What can hang from each mark:
L: C
M: A C
V: L Y
A: M N Q
C: N Z
Y: G
Z: A V

Each row was made from one small tree. Brackets hold a mark, then the marks that hang from it, in alphabetical order. Every link used is in the known rows. Write each row's tree.
Known rows:
(C Z): [-0.549  0.510  0.686  1.401  2.174  0.702  0.534 -2.550  2.430 -0.213
 -1.290 -0.433  0.634 -0.500  1.777  0.862 -0.075  0.499 -0.552 -1.274
 -0.976 -0.329]
(C N (Z (V Y))): [ 1.298  0.996 -0.688  2.679 -2.892  0.517 -0.703 -1.832  2.756 -0.703
 -2.102  3.464 -2.070 -1.160  1.806  0.675  0.879 -1.534 -1.428 -4.603
 -1.976 -0.303]
(V L): [-0.015  0.019  0.188  0.247  0.415  1.404  0.417 -1.463  1.094  1.005
 -0.359  0.342  1.697  0.727  0.450  1.215 -1.476  0.866  0.426  1.336
  0.499  0.638]
(A M): [ 0.151 -1.336  1.122  0.080  2.369  0.604  0.308  0.829  0.647  1.819
 -0.473 -0.041  1.175  0.654 -0.077  0.828  0.214  0.264  0.273 -1.111
  0.047  1.000]
(M A): [-1.060 -0.052  1.006  0.986  2.098  0.544  0.290 -2.782 -0.270 -0.096
 -1.840  1.177  2.843 -0.030  0.811  1.070 -0.239  0.546 -0.446 -0.954
  0.409 -0.532]
(M (C N)): [ 0.008 -0.181  0.613  0.343 -3.612  0.702  0.435 -1.791  3.836  0.644
 -0.535  2.811 -0.450 -0.124  1.089  0.956 -1.015  0.525  0.397 -0.931
 -0.246 -2.183]
(Z A V): [ 1.003 -0.352 -0.070  1.118 -1.073  1.393 -0.504 -1.516  1.742 -0.122
 -3.499  0.646  2.773 -0.686 -2.093  1.061  2.562  0.570  0.441 -2.247
  0.011  1.193]
(A Q): [-0.395 -0.831  1.843  3.220  1.395  0.352  0.705 -2.419  0.399  1.044
 -0.201 -0.685  2.130 -0.372  0.266  1.654  0.779  0.162 -0.225  1.127
 -0.418  0.193]
(M A (C N)): [-0.483  0.403  1.040  0.549 -2.859  0.173  0.444 -2.866  1.809 -0.263
 -1.744  3.807  0.334 -0.386  1.737  1.144 -0.689  0.313 -0.515 -1.608
  0.522 -3.113]
(V L (Y G)): [ 2.330 -0.928 -0.651 -0.414 -0.501  3.427  1.455 -1.838  3.930  0.520
  0.366  1.783  1.643  0.661  1.508  0.377 -0.748 -3.091 -0.306 -0.727
 -0.259 -0.665]
(A (M C) N Q): [ 0.467 -1.732  2.484  2.120 -0.812 -0.722  0.485  0.046  0.319  2.479
  0.689 -1.290 -2.131 -1.272  0.931  1.628  1.281 -0.343 -2.114  0.072
  0.272 -0.921]
(V (L C) (Y G)): [ 2.496 -0.178  0.582 -1.006 -3.463  3.099  2.194 -2.200  4.337  0.457
  0.572  2.717  2.346 -0.961  1.371  0.760 -1.046 -2.847 -0.847 -0.264
  0.423 -2.114]
(L C): [-0.265  0.103  1.952  0.185 -1.519  0.762  1.068 -2.112  2.375  0.845
 -0.564  0.863  2.561 -1.260  0.076  1.205 -1.030  0.959 -0.077  0.029
  0.313 -1.209]
(M A (C N Z)): [-0.545  1.706  1.096  1.211 -2.309 -0.138  0.702 -3.709  2.577 -1.332
 -2.113  3.372 -1.079 -1.421  3.272  1.135  0.019  0.305 -1.583 -2.634
 -0.273 -3.604]
(Z A (V L Y)): [ 2.722 -0.007 -1.206  1.486 -3.143  2.334 -0.476 -1.552  1.291  0.001
 -2.043  2.120  2.887 -0.710 -0.941  1.479  2.392 -1.330 -0.454 -2.737
  0.074  1.220]
(M (A Q) (C N)): [-0.569  0.377  2.241  3.012 -3.065 -0.530  0.886 -3.670  0.459 -0.041
 -1.006  3.122  0.432 -1.198  1.790  1.929  0.839 -0.150 -1.346 -0.235
  0.265 -3.044]
(C N (Z V)): [ 0.066  1.106 -0.082  1.852 -2.077 -0.142 -0.560 -1.574  2.557 -0.557
 -3.054  2.293 -2.633 -0.629  0.811  0.473  0.228  0.535 -0.586 -2.425
 -1.159 -0.006]
(Z A (V Y)): [ 2.218 -0.617 -0.680  2.064 -1.907  2.093 -0.679 -1.950  1.996 -0.179
 -2.547  1.857  3.284 -1.117 -1.157  1.250  3.062 -1.651 -0.279 -4.491
 -0.725  0.807]
(M A C): [-0.734  0.220  0.562  0.740 -0.824  0.157  0.779 -3.823  1.563 -0.116
 -1.621  1.539  2.969 -0.763  0.985  1.290 -1.036  0.572 -0.559 -1.631
  0.168 -3.170]
(L (C N Z)): [ 0.014  1.420  2.388  0.569 -2.953  0.473  0.963 -2.065  3.197 -0.596
 -1.177  2.851 -1.672 -1.822  2.485  1.083  0.029  0.645 -1.104 -0.964
 -0.029 -1.730]
(C N (Z A V)): [ 1.215  0.884  0.523  1.558 -2.610  1.033 -0.718 -1.475  2.675 -1.302
 -3.983  2.597 -1.443 -1.196  0.141  1.019  3.524  0.258 -0.514 -3.323
 -0.469  0.665]
(A M N Q): [ 0.178 -2.003  3.105  2.315  2.213 -0.272  0.094  1.123 -1.474  2.470
  0.463 -1.779 -2.362 -0.393  0.961  1.243  1.956 -0.306 -1.949  0.629
  0.580  1.574]
(Z V): [-0.058 -0.148 -0.603  1.354 -0.535  0.186 -0.483 -1.648  1.426  0.692
 -2.654  0.435  1.573 -0.094 -1.445  0.693 -0.829  0.977  0.548 -1.636
 -0.703  0.573]
(L (C Z)): [-0.364  1.202  1.885  0.811 -0.957  0.340  1.237 -2.940  3.028 -0.307
 -1.117  0.418  1.058 -2.187  1.608  1.155 -0.437  0.913 -1.170 -0.950
 -0.311 -1.853]

Which tree is each row?
[-0.749 -0.478  2.524  2.991 -0.967 -0.692  0.478 -3.649 -0.455  0.453
 -0.853 -0.193 -0.457 -1.839  2.055  1.761  0.820 -0.031 -2.807  0.210
  0.631 -2.600]	(M (A N Q) C)
[ 0.643 -0.751  0.891 -0.308 -2.731  0.255  0.428  0.797  2.640  1.701
 -0.104  2.831 -1.359  0.191  0.701  1.068 -0.138  0.168  0.247 -1.823
  0.059 -1.404]	(A (M (C N)))
[ 1.372  1.452  2.379  3.747 -3.582  0.145  0.899 -3.445  1.496 -1.127
 -3.254  0.373  2.018 -3.964 -0.830  2.176  4.392  0.222 -1.937 -1.498
 -0.120 -1.092]	(L (C (Z (A Q) V)))
[ 0.134  1.698  0.639  1.446 -2.999 -0.405  0.494 -2.862  2.869 -0.517
 -2.946  0.739  0.628 -2.560 -0.146  0.932 -0.323  1.084 -1.136 -2.034
 -0.756 -1.704]	(L (C (Z V)))
[-0.947 -0.888  3.191  3.126  1.988 -0.297  0.042 -2.660 -2.379  0.554
 -0.965 -0.723 -0.658 -1.051  1.939  1.563  1.478 -0.164 -2.675  0.659
  0.880 -0.018]	(M (A N Q))
[ 1.656 -1.854  1.775 -0.536 -1.157  1.163  0.135  0.714  1.767  1.416
 -0.889 -0.393 -1.143 -1.228  0.256  1.271  3.147 -0.154 -1.218 -2.044
  1.189 -0.286]	(Z (A (M C) N))
[ 1.613 -0.384  3.369  2.690  0.122  0.703  0.554  0.436  0.270 -0.039
 -1.058  1.408 -1.673 -1.321  1.600  1.991  6.016 -0.910 -1.458 -1.484
  0.199  1.104]	(C N (Z (A M Q)))
[ 2.068 -1.142  0.213  1.790 -2.020  1.723 -1.416 -0.964  1.287  0.111
 -2.343  0.870 -0.515 -1.282 -0.315  0.823  3.449 -1.780 -1.768 -4.119
 -0.138  1.393]	(Z (A N) (V Y))
[ 3.053  0.799 -0.064  1.181 -6.149  2.020  0.272 -1.943  1.666 -0.105
 -1.918  2.969  3.388 -2.317 -1.017  1.788  2.137 -1.118 -0.848 -2.367
  0.810 -0.348]	(Z A (V (L C) Y))
[ 2.809 -0.099  0.054  4.039 -3.218  1.654  0.014 -2.259 -0.127  0.098
 -1.449  1.409  3.163 -1.483 -0.849  2.275  3.878 -1.867 -1.148 -1.431
 -0.073  1.118]	(Z (A Q) (V L Y))
[ 1.322  0.518  0.762  0.581 -3.495  1.882  1.235 -1.994  1.823  0.589
  0.825  2.386  2.751 -1.189  1.403  1.620 -1.102 -1.067 -0.858 -0.460
  0.403 -1.140]	(V (L C) Y)
[ 2.290  0.772 -0.080  2.437 -3.316  1.589 -0.772 -1.762  2.869 -1.586
 -2.951  3.725 -0.941 -1.571  1.099  1.182  4.042 -1.949 -1.366 -5.353
 -1.141  0.340]	(C N (Z A (V Y)))
[ 0.926 -0.176  2.693  3.162 -1.579  0.699  0.688 -3.308  2.168 -0.412
 -1.195 -1.567 -1.469 -3.145  2.162  2.045  4.416 -0.366 -2.910 -0.823
  0.071 -1.687]	(M (C (Z (A N Q))))
[ 2.682  0.972  0.586 -0.356 -2.907  2.650  2.416 -3.067  5.075 -0.645
  0.070  2.317  0.919 -1.879  2.866  0.879 -0.381 -2.953 -1.943 -1.191
 -0.304 -2.669]	(V (L (C Z)) (Y G))
[ 2.774  0.016  1.051 -1.239 -5.747  3.126  1.882 -1.273  4.659  0.161
  0.617  5.100 -0.356 -0.462  2.077  0.662 -0.535 -3.040 -0.770 -0.254
  0.637 -2.035]	(V (L (C N)) (Y G))
[ 0.934  0.503  1.824  0.981 -0.520  1.859  0.054 -1.605  2.666 -1.194
 -2.204  2.162 -1.023 -0.823  1.862  1.078  3.636  0.045 -0.472 -2.096
  0.104  0.468]	(C N (Z A))
[ 1.746 -2.068  3.039  1.858 -1.284  0.568  0.535  0.255  0.426  1.695
 -0.154 -1.047 -0.968 -1.868  0.332  1.985  4.533 -0.653 -2.017 -0.716
  1.024 -0.360]	(Z (A (M C) N Q))
[ 1.023 -1.073  0.798  0.993 -1.142  1.274 -1.310 -0.726  0.935  0.314
 -3.312 -0.265 -0.964 -0.930 -1.105  0.703  2.916  0.385 -1.014 -1.905
  0.692  1.696]	(Z (A N) V)
[ 1.335 -1.003  2.537  0.302  2.376  1.191 -0.302  1.048  0.637  0.265
 -1.502 -1.311 -2.810 -1.318  1.703  1.039  4.381 -0.277 -2.124 -2.421
  0.744  1.518]	(C (Z (A M N)))
[ 1.463  1.775  0.585  2.178 -5.925  0.205  0.034 -2.289  3.345 -0.913
 -1.878  4.371 -1.467 -2.639  1.669  1.078  0.553 -1.343 -1.869 -4.239
 -1.341 -1.901]	(L (C N (Z (V Y))))
[ 1.101  0.102  0.770  1.576 -0.465  0.768 -1.035 -1.439  1.669 -0.831
 -3.847 -0.817 -2.418 -1.918  0.301  0.834  3.560  0.344 -2.067 -2.792
 -0.104  1.175]	(C (Z (A N) V))
[ 2.116 -1.034 -1.301  0.575 -1.501  2.131  0.517 -2.188  4.437  0.150
 -1.779  1.996  1.676 -0.188 -0.470 -0.090 -0.169 -3.058 -0.350 -3.557
 -1.492 -0.633]	(Z (V (Y G)))
[ 0.033  0.893  0.730  1.061 -2.877  0.328  0.667 -2.680  4.503 -0.441
 -1.102  2.341 -1.939 -1.119  2.440  1.073 -0.480  0.284 -0.674 -1.888
 -0.977 -2.790]	(M (C N Z))
[ 0.828  0.378  3.345  0.463 -1.522  1.520  0.537 -1.977  2.312 -0.844
 -1.790 -0.385 -1.392 -3.024  1.983  1.258  3.294  0.334 -2.598 -1.195
  1.101 -0.649]	(L (C (Z (A N))))
[ 0.758 -0.490  3.401  3.450  1.414  1.006  0.121 -2.247  0.406 -0.371
 -1.373 -1.996 -1.756 -2.274  2.108  1.765  5.022 -0.510 -2.825 -0.309
  0.264  0.881]	(C (Z (A N Q)))
[ 2.032  0.254  0.818  0.851 -1.756  0.543 -0.736  1.163  1.381 -0.335
 -3.557  2.465 -2.238 -0.992 -0.112  0.975  4.410 -0.038 -0.695 -4.086
 -0.050  1.441]	(C N (Z (A M) V))
[ 1.540  0.201 -1.791  1.780 -2.591  1.177 -0.366 -1.596  1.185  0.639
 -1.137  1.985  1.810 -0.033 -0.326  1.071 -0.990 -1.068 -0.457 -2.097
 -0.596  0.518]	(Z (V L Y))
[ 0.774 -0.935  2.170  2.191 -2.706 -0.404  0.991  0.120  1.222  1.886
  0.374  2.025 -1.127 -0.527  0.783  1.821  1.305 -0.303 -0.613 -0.354
 -0.014 -1.455]	(A (M (C N)) Q)
[ 1.302  0.775  2.420  3.286 -3.632  0.863  0.956 -3.220  3.078 -0.966
 -1.292  1.905 -0.565 -2.432  1.982  2.322  4.354 -0.536 -1.436 -1.353
 -0.308 -2.213]	(M (C N (Z (A Q))))
[-0.790 -0.361  1.414  0.495 -0.917  0.049  0.121 -2.928  0.831  0.314
 -1.360  0.546 -0.698 -0.925  1.958  0.915 -0.664  0.383 -2.126 -1.167
  0.775 -2.532]	(M (A N) C)
[ 3.344 -1.951  0.127  0.207 -1.950  3.169 -0.283 -1.269  3.692 -0.080
 -2.592  1.257 -0.789 -1.141  0.034  0.055  3.553 -3.558 -1.829 -3.928
 -0.135  0.606]	(Z (A N) (V (Y G)))
[ 0.265  2.000  1.184  1.287 -5.067 -0.435  0.131 -1.961  3.068 -0.747
 -2.934  3.202 -2.111 -2.183  0.714  0.853 -0.073  0.812 -1.058 -2.127
 -0.510 -1.437]	(L (C N (Z V)))
[ 0.465  1.969  1.886  0.159 -4.199  0.815  1.055 -1.689  2.486 -0.473
 -0.727  3.044 -1.989 -1.339  2.613  1.379 -0.664  0.819 -1.107  0.737
  0.670 -1.436]	(V (L (C N Z)))
[ 1.474 -1.206  1.007 -0.363 -1.152  1.378  0.852 -0.126  2.612  1.053
 -1.107  0.694  2.617 -0.808 -0.754  1.550  2.787  0.151  0.327 -2.416
  0.640 -0.975]	(Z (A (M C)))
